What can hang from each mark
kuled: tuzusiv
mavapi: mize vogo
lakem: tuzusiv
mize: mavapi rudu
fikep: mavapi rugu
tuzusiv: gegum ruze zekekir
rugu: dapip fikep gegum
katofa: tuzusiv
dapip: pabek rugu
rudu: katofa mize tuku
zekekir: tuzusiv

Every row comes from one small tree of marks. The marks that hang from a mark follow it in brackets, in alphabetical order. Every link used is in the known rows. Which tree was each row made from?
In the rows, 128 means zero.
Known rows
kuled{tuzusiv}: 116,126,123,144,158,158,129,81,110,150,145,120,114,149,163,151,121,138,113,99,141,155,110,152,132,121,135,125,192,141
zekekir{tuzusiv{gegum ruze}}: 113,121,124,150,169,180,123,66,104,162,171,139,99,158,165,169,125,115,89,72,155,164,115,124,122,145,138,137,179,156
mize{mavapi{vogo} rudu{katofa tuku}}: 137,122,117,154,135,127,147,69,67,145,148,83,148,176,142,151,120,124,159,87,115,159,129,149,105,164,126,83,178,152
rudu{katofa mize{mavapi{vogo}} tuku}: 134,125,121,146,137,156,135,64,93,119,143,87,147,154,146,174,168,150,167,111,130,162,123,133,120,164,151,88,177,159
zekekir{tuzusiv{ruze}}: 110,127,117,150,163,159,131,74,109,152,152,138,99,150,160,165,130,119,116,90,160,185,108,121,116,137,138,130,178,139
lakem{tuzusiv{gegum zekekir}}: 111,138,145,157,156,179,139,91,114,139,204,113,133,179,166,159,170,135,145,105,122,160,127,139,136,125,112,140,181,165
dapip{rugu}: 120,143,129,147,153,152,129,74,118,141,176,122,107,150,164,162,146,119,142,114,117,154,124,148,115,129,119,129,197,161
mize{mavapi rudu{katofa{tuzusiv}}}: 113,138,112,161,138,117,154,58,72,158,178,114,151,172,140,147,127,155,154,88,104,140,120,157,98,140,102,93,149,146
rudu{katofa{tuzusiv{zekekir}} mize tuku}: 102,123,156,173,148,173,140,86,107,138,181,110,142,144,136,173,198,192,207,122,114,196,122,112,134,148,132,107,161,156
fikep{mavapi rugu{dapip}}: 94,154,113,124,153,135,132,105,102,115,194,111,161,155,181,123,129,121,155,105,104,142,97,160,141,117,120,122,210,180
tuzusiv{gegum zekekir}: 112,128,139,148,172,177,141,94,108,155,191,123,129,173,165,160,155,121,127,93,124,156,126,137,149,130,137,140,188,157
dapip{pabek rugu{fikep{mavapi{mize}} gegum}}: 111,142,149,109,101,138,126,99,124,109,170,124,152,141,153,106,179,108,160,118,116,112,115,168,97,137,126,142,169,142
rudu{katofa{tuzusiv{gegum ruze}} tuku}: 119,109,156,176,155,184,122,78,106,163,190,108,114,155,152,168,155,162,125,87,128,180,117,125,123,180,117,114,184,170
katofa{tuzusiv{gegum}}: 108,144,139,160,152,171,128,82,115,160,204,115,118,161,162,163,165,149,130,94,132,129,121,168,124,134,97,132,176,165
mavapi{mize vogo}: 144,141,138,125,137,140,135,103,121,141,170,97,116,152,165,141,156,104,130,102,160,152,117,156,142,140,113,128,188,143
dapip{pabek rugu{fikep}}: 100,149,148,133,120,182,134,80,116,134,173,122,129,151,164,150,156,127,153,121,116,126,109,165,83,136,122,130,184,158
rugu{dapip{pabek} fikep{mavapi} gegum}: 92,150,130,109,115,138,139,110,112,91,168,112,178,149,152,106,169,133,166,107,121,128,85,182,116,115,114,136,175,148
rudu{mize{mavapi} tuku}: 121,131,121,154,139,165,131,67,117,123,159,116,153,153,158,176,160,156,179,110,134,145,122,147,108,142,162,93,173,139
mavapi{mize{rudu{katofa{tuzusiv} tuku}}}: 129,124,159,173,117,128,136,87,97,170,197,104,133,149,139,135,132,167,181,89,113,163,117,153,111,162,85,89,153,140
mize{mavapi{vogo} rudu{katofa}}: 134,133,102,139,143,117,157,59,64,146,150,94,145,180,150,143,117,111,132,85,117,146,124,150,115,147,120,93,172,152
rudu{katofa mize tuku}: 118,126,141,163,142,167,129,76,106,134,165,108,133,140,160,172,161,175,172,116,112,178,110,132,129,151,129,90,179,152
dapip{pabek rugu}: 112,142,134,140,132,165,132,70,115,140,177,115,125,145,162,166,156,110,148,132,111,143,118,159,88,140,115,128,186,167
rudu{katofa{tuzusiv{gegum ruze}} mize}: 114,125,140,155,158,189,132,52,107,150,191,128,123,151,165,166,167,166,110,96,131,167,111,114,140,154,130,114,164,171
mavapi{mize{rudu{katofa tuku}} vogo}: 150,119,151,150,122,128,141,91,88,157,166,83,128,157,149,129,124,122,159,88,127,171,120,143,125,167,102,90,177,145
zekekir{tuzusiv{gegum}}: 109,134,126,153,159,169,122,70,100,162,182,127,105,156,161,169,132,128,114,76,140,141,118,153,117,133,115,134,171,162
rudu{katofa{tuzusiv{ruze}} tuku}: 114,117,149,176,149,162,128,89,107,153,171,107,117,148,144,167,159,168,152,106,130,200,111,124,119,171,115,108,185,150
dapip{rugu{gegum}}: 130,153,127,146,146,140,126,81,121,122,154,113,108,146,157,151,165,110,154,121,116,157,126,153,121,116,110,136,194,145
dapip{pabek rugu{fikep{mavapi{vogo}}}}: 96,140,133,108,121,159,134,85,103,112,166,108,143,158,158,131,175,101,143,120,127,120,119,164,93,145,134,139,194,181
mavapi{mize}: 131,141,141,140,138,138,133,102,126,150,184,121,124,147,167,143,144,127,136,101,141,144,110,158,135,132,113,123,180,131
rudu{katofa}: 116,136,127,151,154,141,138,89,95,147,169,112,123,151,161,159,140,147,131,105,109,167,108,146,135,138,105,111,188,150

Which tree is each row?
136,128,150,159,122,136,136,96,112,162,183,114,133,156,160,135,116,129,173,89,131,155,120,157,114,145,115,94,173,126
mavapi{mize{rudu{tuku}}}
109,158,149,130,115,170,131,87,122,114,150,113,130,148,158,138,172,118,164,126,115,129,112,169,89,124,113,138,182,140
dapip{pabek rugu{fikep gegum}}
147,131,137,134,130,118,150,83,86,156,169,96,127,162,158,122,119,110,129,87,127,161,116,144,135,148,96,100,171,146
mavapi{mize{rudu{katofa}} vogo}
94,147,133,119,117,148,129,91,113,104,158,122,150,149,154,123,181,115,162,124,107,120,117,171,92,126,127,141,181,153
dapip{pabek rugu{fikep{mavapi} gegum}}
101,163,135,129,133,169,137,100,109,124,190,96,158,150,184,139,133,119,163,122,107,145,88,171,113,124,103,117,197,173
fikep{rugu{dapip{pabek}}}
120,135,109,143,147,145,143,55,92,128,160,121,151,154,158,168,153,157,142,108,113,147,111,134,124,140,146,95,162,147
rudu{katofa mize{mavapi}}
115,124,144,155,165,191,141,87,118,138,193,124,128,182,173,159,160,123,119,100,139,182,126,111,140,139,137,144,187,160
lakem{tuzusiv{gegum ruze zekekir}}
81,141,131,110,120,150,141,104,106,112,190,122,177,152,159,115,153,143,155,104,122,123,82,178,109,129,122,129,179,165
rugu{dapip{pabek} fikep{mavapi}}
113,145,138,118,123,122,131,119,123,113,162,127,147,151,159,101,167,128,149,94,138,121,109,169,137,120,124,136,177,117
rugu{fikep{mavapi{mize}} gegum}
101,152,112,121,157,142,132,106,97,120,164,93,140,168,186,134,149,94,141,114,123,139,124,156,139,129,129,125,221,177
fikep{mavapi{vogo} rugu}
98,151,146,122,118,172,143,100,115,122,185,113,156,149,163,131,146,149,158,105,130,134,78,177,107,125,109,126,179,154
rugu{dapip{pabek} fikep}
96,151,118,104,133,147,138,105,96,105,182,81,172,156,178,122,151,93,154,122,117,139,99,169,122,135,115,125,206,198
fikep{mavapi{vogo} rugu{dapip{pabek}}}
116,159,141,138,135,158,128,87,124,115,150,117,112,152,159,134,164,126,157,112,122,138,117,159,115,109,115,139,193,135
dapip{rugu{fikep gegum}}
117,135,133,111,120,122,149,101,96,136,173,116,151,172,166,92,129,106,140,75,148,117,117,162,128,134,128,117,175,139
rugu{fikep{mavapi{mize{rudu} vogo}}}
121,133,138,154,152,183,127,74,122,138,193,118,117,173,183,161,147,126,101,96,140,162,117,135,126,142,116,130,192,162
lakem{tuzusiv{gegum ruze}}
132,134,120,140,136,167,133,69,112,115,147,92,145,157,156,174,174,133,173,112,153,147,129,146,115,149,161,97,182,151
rudu{mize{mavapi{vogo}} tuku}
99,159,113,134,154,128,126,112,105,110,154,108,147,160,183,125,157,107,156,117,103,141,121,162,139,110,121,126,209,149
fikep{mavapi rugu{gegum}}
107,121,136,169,146,164,146,72,96,133,175,113,162,154,126,176,194,189,206,116,113,175,127,118,118,156,153,100,149,152
rudu{katofa{tuzusiv{zekekir}} mize{mavapi} tuku}
109,117,131,178,144,133,157,77,72,158,177,107,162,176,122,154,143,164,198,91,100,174,133,132,102,157,130,92,151,144
mize{mavapi rudu{katofa{tuzusiv{zekekir}} tuku}}
95,150,123,126,139,132,132,111,113,107,150,124,146,160,160,118,168,135,151,99,128,129,111,169,132,110,126,135,189,128
rugu{fikep{mavapi} gegum}
135,129,138,147,130,117,147,82,89,167,183,119,133,156,161,127,106,129,135,83,109,156,110,147,129,142,98,96,161,133
mavapi{mize{rudu{katofa}}}
110,161,110,122,152,130,128,114,101,101,140,83,141,166,180,122,168,86,151,118,121,144,127,161,146,117,119,131,219,161
fikep{mavapi{vogo} rugu{gegum}}
91,143,124,116,139,137,139,105,108,111,190,128,160,156,160,114,142,150,148,89,130,132,89,166,135,115,125,130,187,161
rugu{dapip fikep{mavapi}}
113,115,117,158,160,134,167,65,73,159,169,130,154,182,134,145,131,136,143,87,118,187,124,104,119,152,147,109,151,139
mize{mavapi rudu{katofa{tuzusiv{ruze zekekir}}}}
92,141,126,127,142,149,130,85,109,123,178,136,132,156,162,131,151,128,144,103,115,124,119,155,112,127,139,136,197,163
dapip{rugu{fikep{mavapi}}}
105,148,132,107,117,147,130,91,109,93,142,97,144,154,153,119,192,91,155,124,126,124,122,168,98,133,124,146,190,165
dapip{pabek rugu{fikep{mavapi{vogo}} gegum}}
131,158,124,101,132,112,129,118,114,94,174,82,156,150,171,91,157,86,159,105,131,141,105,162,160,119,107,135,204,165
fikep{mavapi{mize vogo} rugu{dapip gegum}}
117,115,138,146,182,186,143,90,113,156,180,136,123,174,170,159,146,105,102,89,142,180,124,109,153,144,161,144,195,154
tuzusiv{gegum ruze zekekir}
121,157,127,115,132,114,127,117,118,103,185,106,162,144,173,93,147,106,164,103,114,139,99,165,152,113,107,129,195,152
fikep{mavapi{mize} rugu{dapip gegum}}
103,134,146,159,167,177,140,91,112,160,206,121,127,169,151,161,179,144,146,97,129,152,129,144,139,131,118,144,172,164
katofa{tuzusiv{gegum zekekir}}
124,130,127,155,132,156,135,61,96,124,160,83,146,151,135,172,193,172,184,114,135,157,126,141,110,166,131,91,163,165
rudu{katofa{tuzusiv} mize{mavapi{vogo}} tuku}
129,144,104,127,145,155,144,62,106,117,150,104,144,162,164,166,170,121,144,111,153,136,122,145,127,129,156,110,176,151
rudu{mize{mavapi{vogo}}}
100,150,123,116,133,126,137,111,112,93,169,116,161,152,154,101,160,141,159,93,127,136,92,171,141,103,115,136,187,143
rugu{dapip fikep{mavapi} gegum}
126,105,131,141,171,189,123,66,112,163,154,130,106,160,173,152,108,117,61,77,155,158,112,128,141,143,157,134,199,155
kuled{tuzusiv{gegum ruze}}
104,162,112,123,149,123,129,110,107,96,172,102,161,152,175,110,147,112,165,111,103,147,100,165,148,102,110,129,208,164
fikep{mavapi rugu{dapip gegum}}
95,160,119,117,128,137,133,111,104,94,173,95,178,149,173,113,157,106,172,125,97,138,95,176,120,115,108,128,195,169
fikep{mavapi rugu{dapip{pabek} gegum}}
121,147,134,110,110,104,147,105,106,111,182,125,172,156,153,68,125,124,165,72,129,124,94,171,135,106,109,121,161,127
rugu{dapip fikep{mavapi{mize{rudu}}} gegum}
